What can hang from each mark
z810: z387 z774
z708: z387 z810
z712: z245 z810
z245: z237 z387 z405 z444
z554: z245
z774: z245 z708 z810
z200: z245
z237: z245 z444
z387: z774
z444: z405 z554

Each row was made from one small tree. The marks that hang from a mark follow it in brackets, in the order of their numbers. Every link used is in the known rows. Write each row's tree.
Known rows
z774[z245[z405 z444[z554]] z708 z810[z387]]: [ 12   9 -14  28  19 -46  15 -26  15  21   6  44   6 -14  61  61 -72  24
  12  -8 -19  -6 -13  76  15  30 -33  13   3  -7  -8 -13  27 -66  28   2
  16 -20  27   7   4  25 -39  40 -55  16 -19 -19  -7]
z774[z245[z237 z405 z444] z708 z810[z387]]: [ 29 -10   6   5  27 -33   7 -15   3  35  26  52  41 -24  69  75 -47  -3
  -1 -77 -22  11 -32  61   7  21 -11 -18   7  14  15 -16  18 -51  24  10
  12  -2  10  39 -21  19 -71  26 -41  30 -29 -16  28]
z237[z245[z405] z444[z554]]: [-23   4   6 -14 -28 -41  31   2  -7  31 -41 -20 -27 -21   6  -3  24  15
 -19  64  -8  33 -29  38   2  19  31  41 -23   0   0  26  31 -17  13  -4
   3 -66  29  26  11 -26   1  -2 -23  10  25  16  -2]
z774[z245[z387 z405] z708 z810]: [  0 -23  19  41  55 -36  -4 -22  19   0  32  56  26  18  62  61 -20  27
  24 -11 -18 -10 -37  40 -11   8 -22 -50  19  19  14  12  46 -43  29   7
  -2 -22   6  22   9  34 -52  19  -3   2 -38 -35  55]
z708[z387 z810[z774[z245[z444[z554]]]]]: [-20  -1 -37  34  24  17 -34 -20 -11  77 -28   3  -5  10  14  13 -32  -1
  59   8  -1 -32 -10  39  37   2 -18  18   8 -49  23  -2  52 -20  35  26
  19  11  45 -13 -22  30  34  36   6  -2 -16 -25  38]
z200[z245[z237 z387[z774] z444]]: [  7  25 -13   5 -15  43   7  17   0  32 -56 -18   9  30  32  20  12  -3
  -7 -74  -9 -35 -17 -15 -17  -9  66   1  51  53  30 -30  -2 -13 -18 -14
  -2 -15  -5  10 -24 -14   3   3  11  28  27 -23  -6]
z810[z774[z708]]: [-26 -86 -21 -20  80 -18  -7 -28  -2  43 -25  14 -93   9  51  56  27  38
  36 -16 -10 -10 -27  66  -8  12 -35  -8  40 -21   1   5  39  -7  42  50
  41 -39  42 -49  23  -3  -9 -43   0 -30 -12  17  32]
z810[z774]: [-32 -74 -39 -10  49 -18  -4 -16 -14  43 -23 -17 -74  -8  38  28  31  27
  14  -4   1   6 -30  48 -21  -2 -22  -1  23  -9  12  18  26  -1  36  41
  40 -43  50 -43  20  -9   5 -46  30 -29 -14  30  35]
z810[z387 z774]: [  0 -69 -52 -23  42 -27   9 -22   8  52 -31 -10 -88 -37  31  20   7  27
   6 -24  16  11  -3  53 -23  -7 -27   4  24 -24   9 -14  21 -23  32  37
  48 -32  55 -25  20 -20   9 -15   4 -28 -19  46  10]
z387[z774[z245[z405 z444[z554]] z708 z810]]: [ -9  -1 -32  38   4 -22  -6 -24   6   7  -9  23 -14  20  69  60 -61  27
  30   7 -36 -18 -47  53  14  62 -37  23  38  17  15  13  16 -48  12  19
  14 -28  30 -28  10   8 -28   6 -48  32 -15 -35 -17]
z554[z245[z387[z774] z444]]: [  9   4 -43  21   5  21   3  11  -4 -23 -72 -37 -39   0  13   3 -14   8
  -3 -46 -14 -28 -11  -8 -13 -13   7  -3  48  25  26   8  13 -22   6  15
  -3   5   4 -33 -13   0  21  -9  25  17  14 -24  19]
z200[z245[z237 z387[z774] z405 z444[z554]]]: [-23  69 -33  14 -67  47   7  31  18  49 -43 -22  44  40  32  24 -38   6
 -11 -15  -9   0 -39   1  -3   7  62  28  42  70  22 -10 -12 -17 -33 -44
 -31 -45 -13  25 -31  -2   3  37  -8  41  30 -32 -42]
z245[z237 z405 z444]: [-28  19 -35  -2   3   4 -22  32 -10  31 -10 -22  37   1  46  33  17   1
 -18 -46 -31  48 -53  22  -9   1  49  -3  19  37   9  19  23   4  -1 -10
 -14 -29   9  45 -28  11 -49  -9  29  19   6   2  47]
z708[z387 z810[z774]]: [-18 -53 -22   9  51  17 -53 -12  -4  98  -3  -4 -46  -1  -7   1  23   9
  64   8  15  -7 -18  25   3  -4  -5  -6  24 -32  17  13  37  -1  42  55
  23   7  60 -25   8  11  16 -18  49 -32 -18  18  62]
z554[z245[z237[z444] z405]]: [ -9  -8  -5 -33 -14  -4  21  17 -44  16 -11  -4 -13 -38   8  20  10  12
 -20 -26 -19  49 -43  48   0 -19  20   8  -6  17   0  26  16 -14  14  -2
  -8 -18  -6  10 -14  -1 -40 -25  14  -3  -2  15  25]
z245[z387 z444]: [ -5   6 -36  30  43  -4 -14  13   5  15 -39 -22 -13  12  20   3  23   0
 -14 -46 -22 -21 -24   1 -13 -22  34 -16  30  27  13   1  28  -7  18 -19
   0 -23   3  38 -10  21 -11   4  39   9  15 -14  54]
z554[z245[z237 z387 z405 z444]]: [ -6  47 -16   5 -16  18   1  34  -8   6 -17 -21  59  -5  24  33 -17   1
 -30 -56 -19  24 -45  10   8 -37  45 -16   3  28  15  23  20 -17  10 -20
 -35   1 -23  43 -48  34 -25   9  33  23   3 -26  49]
z245[z237 z387[z774] z444[z405 z554]]: [-10  74 -59  26 -36  35 -28  40  18  55 -56  -3  19  25   1  26 -41  23
 -14 -48 -18  15 -34  -1  16  29  36  40  28  71  32   3 -17 -17 -24 -35
 -13 -24 -22   8 -19   7 -28   6 -17  31  22   9 -33]
z387[z774[z245[z405 z444[z554]] z708[z810]]]: [ -5  27 -18  40  13  19 -28  -7 -17  18 -30  13  -5  24  36  38 -46  20
  69  15 -39  -4 -34  52  19  53 -35  16  61  -1   1  -4  25 -29  22  26
 -20 -23  42 -25 -21  11   1  25 -11  40   4 -40  22]
z245[z237 z387[z774] z405 z444[z554]]: [-15  59 -68  30 -40  33 -22  50  25  34 -34 -10  43  30  15  39 -47  17
 -12 -43 -25  26 -60  -8  -1  23  35  25  30  83  25  -1 -10   3 -10 -34
 -47 -42  -4  33 -32   5  -7  21   5  39  22 -16 -21]
z444[z405 z554[z245[z237]]]: [-28  26  -4 -32 -17  35  -2  25  -9  36 -12  -3  -4 -47  14  45 -29  42
   3  -5   9  24 -20  61  20  19 -17  28  -3  -7  -4  44  18 -20 -13 -15
  10  -7 -16 -55 -32  30 -64 -36  -9 -26   0  35   7]
z200[z245]: [-22 -41  17  -9  29   3  22  -3  -9  29 -16 -26 -43 -13  50  11  49   3
  20   8  23 -28  -7  45 -37 -15   7 -13  40 -12  -8   6  32 -11  -4 -11
  37 -27  23 -28   8  -5 -15 -28  15 -19  -1   2  40]
z200[z245[z387 z405 z444]]: [-20  37  -1  23  -2   2   8  22  11  19 -29 -51  32  30  48   7   3 -15
 -24  -1  -1  -5 -19  17 -12 -40  65 -10  20  33   5  -9  32 -27  -5 -40
 -10 -35  -7  51  -7   6   5  30  28  30   5 -39  33]
z200[z245[z237 z387 z405 z444[z554]]]: [-29  73 -10   3 -42  27   4  42   3  48 -18 -18  69  39  43  30 -19   6
 -31 -16   4   6 -45  24   4 -22  70   5  -2  58   9  -7   8 -18 -20 -60
 -29 -32 -17  62 -39  25 -17  32   2  28  24 -27  -4]
z712[z245[z237 z387] z810]: [-27 -22 -25  33   1  23 -27  58  14  50  -7  45  34  -7 -22 -13  41  24
   9 -82   5  -7 -62 -11   3 -45  35 -57  32  32  49 -11   8 -15   2   4
 -23  14 -18   9 -55   9 -70 -14  29  -1  25  28  85]
z712[z245[z237 z387[z774] z405 z444] z810]: [-22  27 -60  58 -56  39 -36  69  11  43 -47   5  56  23 -17 -14  -6  14
 -13 -82 -23  20 -87 -30   9 -20  57 -28  55  72  60 -11 -11 -21  -8   2
 -45  -7 -23  23 -59 -14 -40  15  21  45  39   1  49]
z712[z810[z774[z245]]]: [-23 -87 -14  29  39 -32  -4 -34 -18  28 -26   3 -41 -20  32  12  28  24
  40 -26   7  -9 -23  41  -3  -7 -29 -11  44 -39  30   2  24 -29  17  59
  36 -26  25 -42  -6  14 -14 -21  -4  -9 -18  17  42]
z387[z774[z245 z708 z810]]: [  5 -77   2  20  68 -22   7 -42   0   7   5  49 -50  -3  65  47   7  33
  59 -10 -23 -43 -17  37 -17  48 -71 -20  59  -2  16   9  23 -41  17  58
  33 -14  42 -70  29   6 -41 -36 -27  -5 -28 -18  22]
z200[z245[z387]]: [ -7 -16  13   6  30   8  13   1   4  23 -20 -11 -18   5  34   4  32   7
   5  -7  15 -37  -1  13 -32 -36  34 -25  29  20   6 -13  30 -18  -3 -16
  15 -26   4   1  -1   5   1  -1  27  -6   9 -11  37]
z444[z554[z245[z237 z387[z774[z810]] z405]]]: [-14  15 -39   6 -60  28   1  21  25  28  12  15  37 -16  13  49 -58  44
  -2 -14   5   3 -49   7   4  29 -17   9  18  70  23  55 -22 -15  -4   9
 -25   4   0 -25 -25  15 -43 -19   1  16  -2   1 -33]

Write each row's tree
[ -4   3  11  43  52 -12   0  -1   8 -10   5  -6  31  13  58  25  -6  15
  -3 -11   2  27 -25  21 -30 -10   1 -37  19  13  10  18  46 -26   4 -31
 -19 -49 -11  29  -7  42  -7  32  27  -2 -34 -32  67] -> z774[z245[z387 z405]]
[ 18 -65 -11  -7  67 -45  -5 -25  23  45  14  54 -66 -46  36  44  11  29
  27 -22   5 -20  -7  53 -18  23 -34 -17  26   5  -9 -14  29 -42  40  27
  53   3  55 -23  33 -12 -57 -32 -18 -16 -20  38  21] -> z774[z708 z810[z387]]
[ 10 -40 -15  23   2 -19  11 -15  20  21 -26  10 -21 -12   3   4  31  15
   9   3   1 -42 -24 -39 -27  32   7 -16  35  28  46  27   5 -19   3  50
  17 -10  31  -9  12 -23 -20 -43   9  14  -1   5  11] -> z237[z245[z387[z774[z810]]]]
[  8  51 -11  14 -42 -13  17   9   8  35 -91  -9 -50 -11 -23 -25  -8  25
 -17  39 -11   7   2  -7  12  41  37  63  -3  30  37  10   8 -41  -9 -10
   8 -59   4 -11  24 -42  15  -6 -37  22  29  22 -58] -> z237[z245[z387[z774]] z444[z405 z554]]
[ -2  61 -46  29 -12  34 -29  37   3  34 -51 -21  13  14  12  21 -23  15
 -16 -74 -26  17 -26 -12   5  18  39  25  41  67  41  -1  -7 -17 -11 -14
 -13 -19 -27  17  -7   1 -39 -17   7  34   9   3   3] -> z245[z237 z387[z774] z444[z405]]
[-40   2 -16 -14  -1   5  13  10  -3  -2  -2 -27 -16 -31  28  30 -28  35
   0  41  14  26 -25  62  -7  -1 -33  13   6  -9 -19  58  33 -11   1 -10
  -3 -27   7 -49  -7  28 -24 -12  14 -16 -12   9  23] -> z444[z554[z245[z405]]]
[-35  38 -50   1 -22  14 -25  42  -1  43  -3 -13  37  10  34  43 -16  13
 -10 -23 -24  43 -56  38  10   9  33  23   2  35   2  22  10  14   4 -31
 -22 -43   6  37 -41  27 -37   1   7  17  12   4   5] -> z245[z237 z405 z444[z554]]
[ -9  33  -9  18 -28  11   3   3   5  50  -4  32   4   4  32  25 -47   0
  32  -3  -3  32 -21  14   5  38   4  41  -9  24  24  12  13 -14 -16 -36
 -22 -41  -8   7  -5 -14  -1  25 -47   4  -3 -15 -35] -> z708[z387[z774[z245[z237[z444[z554]] z405]]]]
[-13  32 -36  34  21  -9 -21  33   9  12 -28 -33  27  27  34  13   6  -1
 -26 -19 -29  27 -47   3 -21 -15  43 -15  16  47  11  11  22 -11  15 -28
 -20 -36   2  60  -7  20  -2  19  42  22  -1 -26  53] -> z245[z387 z405 z444]
[ -8  50 -28  -5 -34  53  -4  26  15  21 -41  -5   2 -26  -3  32 -52  45
  -1 -26  16  11 -11  14  20  21  -5  36  20  44  26  29  -6 -26 -23  -8
 -21 -13 -32 -51 -24  15 -32 -18 -14   3  15  20 -30] -> z444[z405 z554[z245[z237 z387[z774]]]]
[  5 -48 -51  32  24 -12 -19   2  35  35  -7  22 -30  -1  10  19   2  20
  17 -12 -13 -27 -30 -17 -31  22 -13  -6  44  53  34  27  -5  -5  -2  32
  14 -13  32 -20  24 -12 -26 -44  31   5  -4   5  13] -> z245[z387[z774[z810]]]
[  4  55  15   4  -4  47  -5  17   2  46 -59  -4   1  40  50  33 -12  13
   0 -58 -29 -17 -13  21  14  14  52  11  50  54  24 -42  -1 -46 -11 -19
   0 -18 -27  -7  -9 -13 -35  14 -28  41  20 -20 -17] -> z200[z245[z237 z387[z774[z708]] z444[z405]]]
[-16   8 -52 -12   3   9 -19  43  -8  55 -16   1  10   5  18  34  10  16
  -7 -39 -16   3 -41  27   7  11  21  25   2  28   6   5  14   9   5 -16
   3 -26  16  12 -33  21 -35 -24   5  -1  24  12  16] -> z245[z237 z444[z554]]
[ 30 -23  28  -9  14 -60  18 -30   1  38  27  80   3 -40  44  56 -31  10
   2 -48 -13  21 -20  66  -7  14 -10  -7 -15   9  11 -31  18 -58  27   5
  18 -12  25  41  12 -15 -65   5 -60  10 -22   7   2] -> z774[z245[z237[z444] z405] z708 z810[z387]]
[-11   5  17   4   7   5 -43 -15 -33 104 -12  24  -5 -15  -1  14  -8  -4
  43 -28  -1  24  -2  40  40   6  12  25 -13 -32  31  -4  30 -31  30  32
  25   8   9   3   4  -3 -13  -1 -11   1 -26   5  25] -> z708[z387 z810[z774[z245[z237[z444[z405]]]]]]
[ 43 -40  -6 -15   8 -22   3 -32 -33  83 -21  48 -37 -57  -4  14  -4   8
  19 -66  -6  -1   2  53   9  -9  -5  11  -3 -37  20 -44  16 -32  33  47
  31  -9  38  19 -15 -12   3   8 -14  -3  -6  19  12] -> z708[z810[z387 z774[z245[z237[z444]]]]]
[ 33 -39 -35   4  27   6 -18 -12   5  56 -27   6 -75 -55 -17  -8   2  18
  54 -17  18   3   8   6 -27  17 -25  -3  67   5  15 -14   4 -11   2  38
  23   7  63 -35   6 -29   6 -14  40  -1   0  34  30] -> z708[z810[z387[z774]]]
[-30  13 -11 -29 -25  26  11  27   0  23   9  -8  24 -35  27  47 -26  35
  -4   2   7  37 -41  50   5   4  -7   9   0  11 -11  43  18  -1  -5  -6
 -18 -17  -1 -21 -41  29 -43 -21  10 -21   1  21  20] -> z444[z554[z245[z237 z405]]]
[ 10 -35   5  18  18 -48  17 -32  23  16  31  28  -4 -47  49  37 -31  19
   4  -5  19  16 -10  55 -27   4 -37 -18  11 -13  12  13  14 -51  18  14
  21 -20  31   0  10  12 -37   5  -6  -4 -52   4  38] -> z774[z245[z405] z810[z387]]
[-14 -15 -82  45  -7  11 -19  29  18  47 -35  50 -29  33  11  10 -25  33
  12 -22 -29 -50 -57  15  15  25 -13 -10  41  36  43  -2  -8 -38  26  17
  -2   6  17 -46  -1  -9 -32  -4 -18  26  23 -22   9] -> z712[z245[z387[z774[z708 z810]] z444[z554]]]
[ -2  45 -32   4 -43  18  19  20 -11  12 -85 -13 -61 -18 -14  -6 -38  35
 -13  22   1   4   3  27  19  22  -1  60   7  38  19  24   2 -43  -3 -16
   1 -26 -17 -51  28 -26  10 -10 -23  14  25  15 -56] -> z237[z444[z405 z554[z245[z387[z774]]]]]
[  4  36 -15  11 -54 -22  24   3  18  22 -73 -16 -33  -1  -9 -17 -11  20
 -15  52  -7  18 -26 -10 -10  26  39  38   2  52  30  19  -1 -14   1 -11
 -20 -65  13  22  14 -45  30  16 -21  31  35  -2 -42] -> z237[z245[z387[z774] z405] z444[z554]]
[-11  25 -65  31  14  -3 -14  28  18  34 -47 -11  11  19  12   2  -3  12
 -14 -19 -10 -17 -32   8  -5  -4  24  13   9  37   7  -3  21   1  18 -39
  -4 -30  10  32 -14  25   2  15  21  13  28  -9  13] -> z245[z387 z444[z554]]
[-12 -82   9   0  94 -19  17 -49 -18  18 -17  23 -75   7  76  60  17  28
  35 -27 -20 -22 -17  78  -5  17 -49 -23  35 -50   9 -14  48 -31  38  44
  44 -42  34 -50   7  15   2  -8 -23 -35 -37  -1  49] -> z810[z774[z245 z708]]
[ -8  13 -24  39  -7  10 -20   0   5  46  21   9  50   7  53  49 -41 -12
  20 -47 -17   7 -46  -8  -2  32   5   6  14  17  38  22  17 -27   2   9
 -10  11   2   8 -16  11 -37  -2 -16  34 -32 -41  21] -> z708[z387[z774[z245[z237 z405 z444] z810]]]
[  0 -49  -8  30  41  -6  -6 -33  15  30  12  21 -29 -15  44  15  -9   7
  53   0  25 -41  -9  -1 -19  30 -36 -10  25  -9  37  37  28 -31   3  31
  30   5  22 -50  21   6 -24 -25 -10 -15 -40  -9  25] -> z708[z387[z774[z245 z810]]]
[ -5  34 -14  18  -7 -12  13  13  14  19 -59 -20   2   3   9  -7   8   4
 -21   4  -3 -28 -19 -14   5  -8  43   9   3  13  25  10  28 -16  15 -14
   3 -36  17  34 -26   9   1  11   0  13  26 -10  25] -> z237[z245[z387 z444[z554]]]
[  0  61 -10   2  -7  36 -10  34 -14   8 -46 -16  32 -11   9  25 -23  10
 -32 -65 -24   4 -20  21  22 -24  33   3   5  28  19  15  16 -28  13 -17
  -6  16 -37  10 -35  43 -46  -5  18  19   7  -7  35] -> z554[z245[z237 z387 z444[z405]]]
[ -4  48  13  -4 -40  28  10  22  -7  51 -63  -6 -20   8   7   2  15  13
 -19 -30  -4  -2  -4  17  -5   8  63  36  19  62  32 -22 -11 -39 -22 -22
  14 -32 -34   2  23 -42 -15 -15 -19  28  31  12 -48] -> z200[z245[z237[z444[z405]] z387[z774]]]
[ -4 -24  20  13  92  19 -45  -1   0  66  20  37 -33  -4  10  14  34  20
  90   0  -5 -12 -13  19   5   5 -15 -28  41 -15  -1   1  54  -8  42  18
   9  22  51 -15  10   4 -32  -8  26 -22  -3  11  82] -> z774[z708[z387 z810]]
[  2  24 -53  13   0 -23   5 -28  -5  46 -68 -18 -44 -21  40  34 -66  30
 -19 -16   6  13   7  81  33  15 -26  55  -1 -37  17 -18  19 -63  11  -3
  38 -41   7 -19   4   9  15  35 -48  -2 -20   4 -28] -> z810[z387 z774[z245[z444[z405 z554]]]]
[  1 -30 -14  32  77 -19   0 -34  -7   3 -46   9 -29  42  66  46  -6  13
   8 -65 -39 -35 -22  59   6 -10 -12 -27  20 -25  25 -31  43 -42  50  24
  13 -30  15   8   2  28  22  28 -14  12 -15 -40  50] -> z810[z774[z245[z387 z444] z708]]
[-33 -59 -22  12  -1  24 -30  51 -11  62  -7  37   7 -31 -11  -6  60  23
  18 -62   9   5 -66  12  -3 -24  21 -37  31   7  37   5  14  -6   0  24
   2  14  -1 -27 -51  -9 -91 -46  19  -8  21  42  91] -> z712[z245[z237] z810]
[ 19 -18  20   6  21 -22  -5 -20 -21  38 -16  65 -38 -10  34  46  -5  23
  18 -41 -43  -4 -22  50  28  59 -19  31  21  20  28  -9   1 -60   8  31
  31 -16   5 -39  42 -24 -80 -42 -65  12 -13  13 -26] -> z387[z774[z245[z237[z444[z405]]] z708 z810]]
